What can hang from each mark:
Z_313: Z_297 Z_370 Z_618 Z_832
Z_297: Z_313 Z_475 Z_618 Z_832
Z_832: Z_297 Z_313 Z_370 Z_618
Z_618: Z_297 Z_370 Z_832
Z_475: Z_297
Z_370: Z_313 Z_475 Z_832

Known rows, with every way that one mark hangs from another:
(Z_297 (Z_313 Z_370) (Z_832 Z_618)): [ 0.07 -0.06 -0.08  0.07 -0.13 -0.05 -0.08  0.40 -0.06  0.16 -0.16 -0.18
  0.09  0.03  0.12 -0.15 -0.19  0.24  0.30 -0.05 -0.17 -0.10  0.16  0.22
 -0.09]
(Z_313 (Z_370 Z_475) (Z_832 Z_297)): [-0.12 -0.10 -0.02 -0.17 -0.02  0.06  0.10 -0.14  0.33 -0.07 -0.11 -0.34
 -0.07  0.06  0.25  0.10 -0.08  0.21  0.20  0.17 -0.28 -0.35  0.09  0.13
 -0.11]
(Z_618 Z_297 (Z_370 Z_475)): [ 0.24  0.06 -0.03  0.10 -0.06 -0.23 -0.03  0.03  0.21 -0.02  0.14 -0.16
  0.02 -0.12  0.18  0.12 -0.23 -0.01  0.29 -0.06 -0.16 -0.08  0.26  0.11
 -0.21]
(Z_475 (Z_297 (Z_832 (Z_618 Z_370)))): [-0.07 -0.07 -0.04  0.01 -0.05 -0.21 -0.21  0.09  0.14 -0.04 -0.01 -0.39
  0.07 -0.05  0.17 -0.26 -0.25  0.05  0.27 -0.12  0.05  0.01 -0.06 -0.03
 -0.13]
(Z_313 (Z_832 Z_297)): [-0.12 -0.13 -0.01 -0.08  0.01  0.08 -0.04 -0.18  0.16 -0.03  0.02 -0.29
 -0.01  0.05  0.07 -0.07 -0.17  0.13  0.24  0.09 -0.07 -0.18 -0.15 -0.02
 -0.06]
(Z_618 (Z_297 Z_475 (Z_832 Z_313 Z_370))): [ 0.21  0.03 -0.06  0.08 -0.06 -0.24 -0.05  0.14  0.01  0.33 -0.02 -0.42
  0.11  0.05  0.12 -0.16 -0.33  0.20  0.52  0.01 -0.14  0.04  0.10  0.16
 -0.02]
(Z_370 (Z_475 Z_297) (Z_832 (Z_313 Z_618))): [-0.13  0.03 -0.05 -0.05 -0.04 -0.08 -0.20 -0.10  0.08 -0.05 -0.13 -0.60
 -0.01 -0.01  0.34 -0.25 -0.10  0.09  0.31  0.01 -0.06 -0.48  0.03 -0.09
 -0.01]
(Z_313 (Z_297 Z_832) (Z_618 (Z_370 Z_475))): [-0.09 -0.16 -0.16  0.10 -0.09 -0.02  0.05 -0.22  0.23 -0.01 -0.15 -0.14
 -0.13  0.12  0.04 -0.08 -0.30 -0.08  0.34  0.12 -0.01 -0.36  0.19  0.05
 -0.32]
(Z_297 (Z_313 Z_370) Z_475 Z_618 Z_832): [ 0.34 -0.09 -0.22  0.18 -0.19 -0.23  0.02  0.38 -0.23  0.38 -0.10 -0.38
  0.18  0.17  0.06 -0.18 -0.26  0.18  0.40  0.13 -0.13 -0.02  0.31  0.28
 -0.04]
(Z_313 (Z_297 Z_475) Z_618): [-0.13 -0.24 -0.09  0.12 -0.10 -0.01  0.15 -0.27  0.20  0.11 -0.20 -0.07
 -0.16  0.18 -0.02 -0.19 -0.26 -0.09  0.18  0.32  0.15 -0.30  0.23 -0.06
 -0.32]
(Z_618 Z_297 Z_370 Z_832): [ 0.30  0.06 -0.13  0.13 -0.07 -0.28 -0.20  0.13  0.06  0.20  0.20 -0.19
  0.22 -0.21  0.17 -0.07 -0.31  0.07  0.40 -0.08  0.01  0.08  0.19  0.10
 -0.25]
(Z_297 Z_475 (Z_832 (Z_313 Z_618))): [ 0.19  0.02 -0.14  0.00 -0.05 -0.16 -0.01  0.08 -0.08  0.20 -0.11 -0.38
 -0.01  0.13  0.16 -0.30 -0.35  0.17  0.32  0.10 -0.08 -0.17  0.13  0.10
 -0.11]
(Z_475 (Z_297 (Z_618 Z_370) Z_832)): [-0.01 -0.11 -0.11  0.06 -0.10 -0.24 -0.20  0.14  0.05  0.06  0.03 -0.41
  0.14 -0.03  0.05 -0.16 -0.25  0.00  0.33 -0.10  0.06  0.05 -0.01  0.03
 -0.09]
(Z_297 Z_475 (Z_618 (Z_832 Z_313 Z_370))): [ 0.22 -0.04 -0.17  0.15 -0.03 -0.25  0.11  0.37 -0.07  0.38  0.04 -0.47
  0.14  0.10  0.17 -0.26 -0.26  0.07  0.36  0.15  0.14 -0.04  0.14  0.23
 -0.10]
(Z_618 (Z_370 Z_832)): [ 0.17  0.09 -0.09 -0.09 -0.02  0.01 -0.05  0.15  0.13 -0.05  0.09 -0.05
 -0.01 -0.14  0.18  0.00 -0.19 -0.03  0.23 -0.07 -0.26 -0.14  0.07  0.03
 -0.12]
(Z_618 Z_832): [ 0.06  0.02 -0.08 -0.01  0.08 -0.10 -0.17  0.08  0.04  0.07  0.08 -0.18
  0.08 -0.14  0.13 -0.14 -0.18  0.09  0.15  0.06  0.12  0.05  0.06 -0.02
 -0.12]
(Z_370 (Z_832 Z_313)): [-0.02  0.04 -0.01 -0.12  0.01  0.09 -0.15  0.13 -0.03  0.11 -0.04 -0.25
  0.02 -0.06  0.16 -0.13 -0.10  0.14  0.30 -0.04 -0.19 -0.27 -0.05 -0.02
  0.06]
(Z_475 (Z_297 Z_313 Z_618 Z_832)): [-0.02 -0.15 -0.10  0.16 -0.17 -0.17 -0.30  0.23 -0.12  0.14  0.00 -0.46
  0.18  0.04 -0.02 -0.24 -0.18  0.09  0.34 -0.09  0.08  0.03  0.03  0.03
 -0.02]
(Z_313 Z_297): [-0.15 -0.19  0.05  0.01 -0.01  0.09 -0.03 -0.09  0.19  0.01  0.00 -0.05
 -0.12  0.08 -0.08  0.01 -0.10 -0.01  0.18  0.10 -0.03 -0.13  0.06 -0.04
 -0.11]
(Z_475 (Z_297 Z_618)): [-0.15 -0.17 -0.02  0.07 -0.08 -0.16 -0.15  0.10  0.10  0.05  0.00 -0.31
  0.09 -0.02  0.01 -0.12 -0.14 -0.03  0.17  0.00  0.17  0.03  0.03 -0.05
 -0.09]
(Z_297 Z_832): [ 0.05  0.01 -0.07 -0.06  0.08 -0.08 -0.13  0.01  0.02  0.02 -0.03 -0.19
  0.02 -0.04  0.04 -0.07 -0.25  0.11  0.26  0.01 -0.10  0.06 -0.03  0.01
  0.00]
(Z_313 (Z_297 Z_475) Z_618 Z_832): [-0.14 -0.27 -0.12  0.07 -0.07  0.13  0.08 -0.54  0.20  0.10 -0.21 -0.25
 -0.18  0.25  0.06 -0.26 -0.22 -0.07  0.29  0.38  0.09 -0.45  0.10 -0.08
 -0.35]
(Z_370 Z_313): [-0.12 -0.03  0.02 -0.10  0.08  0.07 -0.20  0.06  0.02 -0.02  0.04  0.14
 -0.05 -0.07  0.12  0.14 -0.06  0.06  0.04 -0.07 -0.24 -0.24  0.18 -0.05
 -0.23]
(Z_618 (Z_832 Z_297)): [-0.02 -0.04 -0.07  0.01  0.02 -0.18 -0.12  0.10  0.05  0.09  0.11 -0.29
  0.16 -0.09  0.10 -0.16 -0.25  0.17  0.23  0.04  0.15  0.02 -0.05  0.00
 -0.06]
(Z_370 Z_832): [ 0.01  0.03 -0.04 -0.12  0.08  0.01 -0.13 -0.06  0.05  0.02 -0.04 -0.17
  0.03 -0.11  0.14 -0.10 -0.13  0.04  0.24  0.07 -0.12 -0.11 -0.06 -0.12
  0.05]
(Z_475 (Z_297 (Z_313 Z_370))): [-0.09 -0.10  0.00  0.03 -0.21  0.00 -0.22  0.29  0.07  0.01 -0.02 -0.24
  0.02 -0.02  0.05 -0.11 -0.06  0.12  0.10 -0.07 -0.11 -0.07  0.20  0.01
 -0.12]

Rows:
[-0.07 -0.15 -0.04  0.03  0.02 -0.04 -0.17 -0.04 -0.04  0.17  0.05 -0.07
  0.04  0.08  0.11  0.00 -0.10  0.01  0.22  0.05 -0.08 -0.29  0.19 -0.02
 -0.26]	(Z_370 (Z_313 (Z_297 Z_475 (Z_618 Z_832))))
[-0.16 -0.31 -0.03  0.07  0.00  0.15 -0.04 -0.31  0.14  0.13 -0.04 -0.27
 -0.04  0.18 -0.05 -0.06 -0.08 -0.04  0.37  0.20  0.04 -0.26 -0.07  0.01
 -0.13]	(Z_313 (Z_297 Z_618) Z_832)
[-0.21 -0.11 -0.07  0.04  0.02 -0.13  0.15  0.34  0.18  0.08  0.02 -0.36
  0.08  0.12  0.15  0.11 -0.19  0.12  0.38 -0.05 -0.15 -0.28  0.00  0.24
 -0.05]	(Z_832 (Z_297 Z_618) (Z_370 Z_313 Z_475))
[-0.17 -0.09  0.01 -0.09  0.11  0.12 -0.18 -0.10  0.05 -0.01 -0.02 -0.01
 -0.04 -0.01  0.24  0.01 -0.06  0.06  0.13 -0.02 -0.18 -0.38  0.04 -0.04
 -0.30]	(Z_370 (Z_313 (Z_832 Z_618)))
[-0.08 -0.03 -0.01 -0.16 -0.01  0.01  0.08  0.14  0.23  0.08 -0.22 -0.05
 -0.01 -0.10  0.25  0.00 -0.10  0.11  0.17  0.11 -0.20 -0.18  0.13  0.07
 -0.10]	(Z_313 (Z_370 (Z_832 Z_618)))
[-0.09  0.07 -0.03 -0.08  0.13  0.06  0.03  0.25  0.21 -0.07  0.01 -0.16
 -0.14  0.01  0.25  0.13 -0.06  0.06  0.18 -0.05 -0.32 -0.26  0.16  0.14
 -0.14]	(Z_832 (Z_370 Z_313 Z_475))
[ 0.16  0.05 -0.07  0.01 -0.08 -0.03 -0.11  0.13  0.17 -0.20  0.16 -0.28
 -0.08 -0.04  0.23 -0.02 -0.12 -0.01  0.16 -0.10 -0.22 -0.24  0.19  0.08
 -0.22]	(Z_618 (Z_370 (Z_475 (Z_297 (Z_313 Z_832)))))
[ 0.08 -0.11 -0.12  0.14 -0.15 -0.03 -0.01  0.37 -0.09  0.21 -0.10 -0.22
  0.12  0.04  0.07  0.02 -0.04  0.09  0.27  0.08 -0.12 -0.23  0.29  0.21
 -0.03]	(Z_297 (Z_313 (Z_370 Z_475 Z_832)) Z_618)
[ 0.01 -0.10  0.08  0.14 -0.10 -0.19  0.06  0.29  0.04  0.28 -0.08 -0.29
  0.06  0.05  0.22 -0.26 -0.23  0.17  0.32 -0.03  0.11 -0.23  0.08  0.17
 -0.19]	(Z_832 Z_313 (Z_618 (Z_297 Z_475)))
[-0.23 -0.06 -0.08 -0.06  0.09  0.03 -0.21 -0.43  0.07 -0.05 -0.17 -0.21
 -0.07  0.04  0.32 -0.02 -0.06 -0.02  0.29  0.11 -0.21 -0.69  0.15 -0.17
 -0.21]	(Z_370 (Z_313 Z_297 Z_618) Z_475 Z_832)
[-0.07 -0.06 -0.01  0.05  0.03 -0.21 -0.08 -0.05  0.18 -0.13  0.02 -0.43
 -0.02 -0.01  0.18 -0.05 -0.09 -0.02  0.13  0.06  0.10 -0.13  0.12 -0.02
 -0.07]	(Z_370 (Z_475 (Z_297 Z_618)))
[-0.05 -0.11 -0.07  0.06 -0.11 -0.17 -0.16  0.14  0.10  0.04  0.04 -0.34
  0.11 -0.06  0.08 -0.13 -0.17 -0.05  0.26 -0.06  0.07 -0.04  0.02 -0.02
 -0.10]	(Z_475 (Z_297 (Z_618 (Z_370 Z_832))))
[-0.11 -0.16  0.07  0.09 -0.13  0.05  0.09  0.42  0.16  0.12 -0.01 -0.14
 -0.08  0.10  0.16 -0.15 -0.16  0.08  0.29 -0.15 -0.04 -0.42  0.06  0.24
 -0.28]	(Z_832 (Z_313 Z_297) (Z_618 Z_370))
[-0.07 -0.14 -0.05  0.08 -0.12 -0.16 -0.12  0.19  0.13  0.02  0.06 -0.28
  0.08 -0.04  0.05 -0.09 -0.17 -0.06  0.19 -0.06  0.09  0.00  0.07  0.01
 -0.15]	(Z_475 (Z_297 (Z_618 Z_370)))
[-0.07  0.01 -0.02 -0.18 -0.01 -0.06  0.08  0.03  0.26 -0.03 -0.15 -0.25
 -0.01 -0.05  0.27  0.10 -0.10  0.17  0.20  0.12 -0.29 -0.27  0.15  0.07
  0.00]	(Z_313 (Z_370 Z_475 (Z_832 Z_297)))
[ 0.13 -0.08 -0.18  0.28 -0.09 -0.10 -0.07  0.50 -0.16  0.27  0.06 -0.35
  0.19  0.05  0.04 -0.13 -0.13  0.08  0.34  0.02  0.11 -0.06  0.18  0.25
 -0.06]	(Z_297 Z_313 (Z_618 (Z_832 (Z_370 Z_475))))
[-0.12 -0.21 -0.04  0.04 -0.04 -0.07  0.11  0.00  0.26  0.15 -0.13 -0.24
 -0.02  0.09  0.11  0.11 -0.05  0.04  0.27  0.22 -0.03 -0.25  0.29  0.17
 -0.16]	(Z_313 (Z_297 (Z_618 Z_832)) (Z_370 Z_475))
[ 0.11 -0.04 -0.11  0.07 -0.03 -0.12  0.04  0.23  0.04  0.09  0.04 -0.25
  0.07 -0.01  0.14  0.02 -0.16 -0.04  0.31 -0.01 -0.05 -0.23  0.11  0.17
 -0.08]	(Z_297 (Z_618 (Z_370 Z_475 (Z_832 Z_313))))
[ 0.25 -0.07 -0.17  0.15  0.01 -0.33  0.06  0.09 -0.07  0.28  0.05 -0.36
  0.17  0.03  0.14 -0.23 -0.27 -0.01  0.25  0.24  0.26  0.06  0.15  0.07
 -0.12]	(Z_297 Z_475 (Z_618 Z_832))
[ 0.18  0.09 -0.10 -0.02 -0.07 -0.09 -0.04  0.16  0.11 -0.13  0.13 -0.29
  0.02 -0.06  0.24 -0.02 -0.19  0.05  0.29 -0.09 -0.27 -0.29  0.08  0.08
 -0.06]	(Z_618 (Z_370 Z_475 (Z_832 (Z_297 Z_313))))
[-0.22 -0.24  0.01  0.03  0.05  0.20  0.10 -0.12  0.32  0.08 -0.11 -0.34
 -0.13  0.19  0.13 -0.18 -0.10  0.01  0.41  0.13 -0.04 -0.31 -0.16  0.09
 -0.19]	(Z_313 Z_297 (Z_832 Z_370 Z_618))
[-0.01 -0.09 -0.13  0.14 -0.14 -0.10  0.06 -0.03  0.19  0.10 -0.11  0.09
 -0.02 -0.07  0.03 -0.01 -0.33 -0.07  0.22  0.09  0.06 -0.16  0.29  0.05
 -0.37]	(Z_313 (Z_618 Z_297 Z_370))
[-0.03 -0.09  0.03 -0.01 -0.16 -0.09  0.08  0.34  0.02  0.16  0.06 -0.38
  0.03  0.15  0.08 -0.16 -0.25  0.28  0.26 -0.04 -0.09 -0.26  0.02  0.15
 -0.01]	(Z_832 (Z_297 Z_475) Z_313)
[-0.06 -0.09 -0.03  0.09 -0.15 -0.01  0.01  0.17  0.02  0.24 -0.12 -0.14
 -0.04  0.06  0.05 -0.13 -0.23  0.13  0.23  0.05  0.01 -0.31  0.24  0.11
 -0.22]	(Z_832 (Z_313 (Z_618 (Z_297 Z_475))))
[-0.14 -0.02 -0.03 -0.02  0.02 -0.09  0.22  0.30  0.32 -0.06  0.02 -0.41
 -0.03  0.08  0.14  0.02 -0.22  0.16  0.31  0.00 -0.13 -0.13 -0.05  0.19
  0.04]	(Z_832 Z_297 (Z_370 Z_475))
[-0.17 -0.18 -0.01 -0.03  0.04  0.28  0.01 -0.16  0.27  0.06 -0.04 -0.30
 -0.17  0.18  0.03 -0.07 -0.07  0.02  0.38  0.13 -0.18 -0.26 -0.10  0.06
 -0.12]	(Z_313 Z_297 (Z_832 Z_370))
[ 0.29  0.03 -0.10  0.01 -0.18 -0.02 -0.01  0.30 -0.08  0.17 -0.05 -0.21
  0.01  0.07  0.18 -0.16 -0.12  0.17  0.17  0.13 -0.29 -0.17  0.35  0.11
 -0.07]	(Z_297 (Z_313 (Z_370 Z_832)) Z_475)
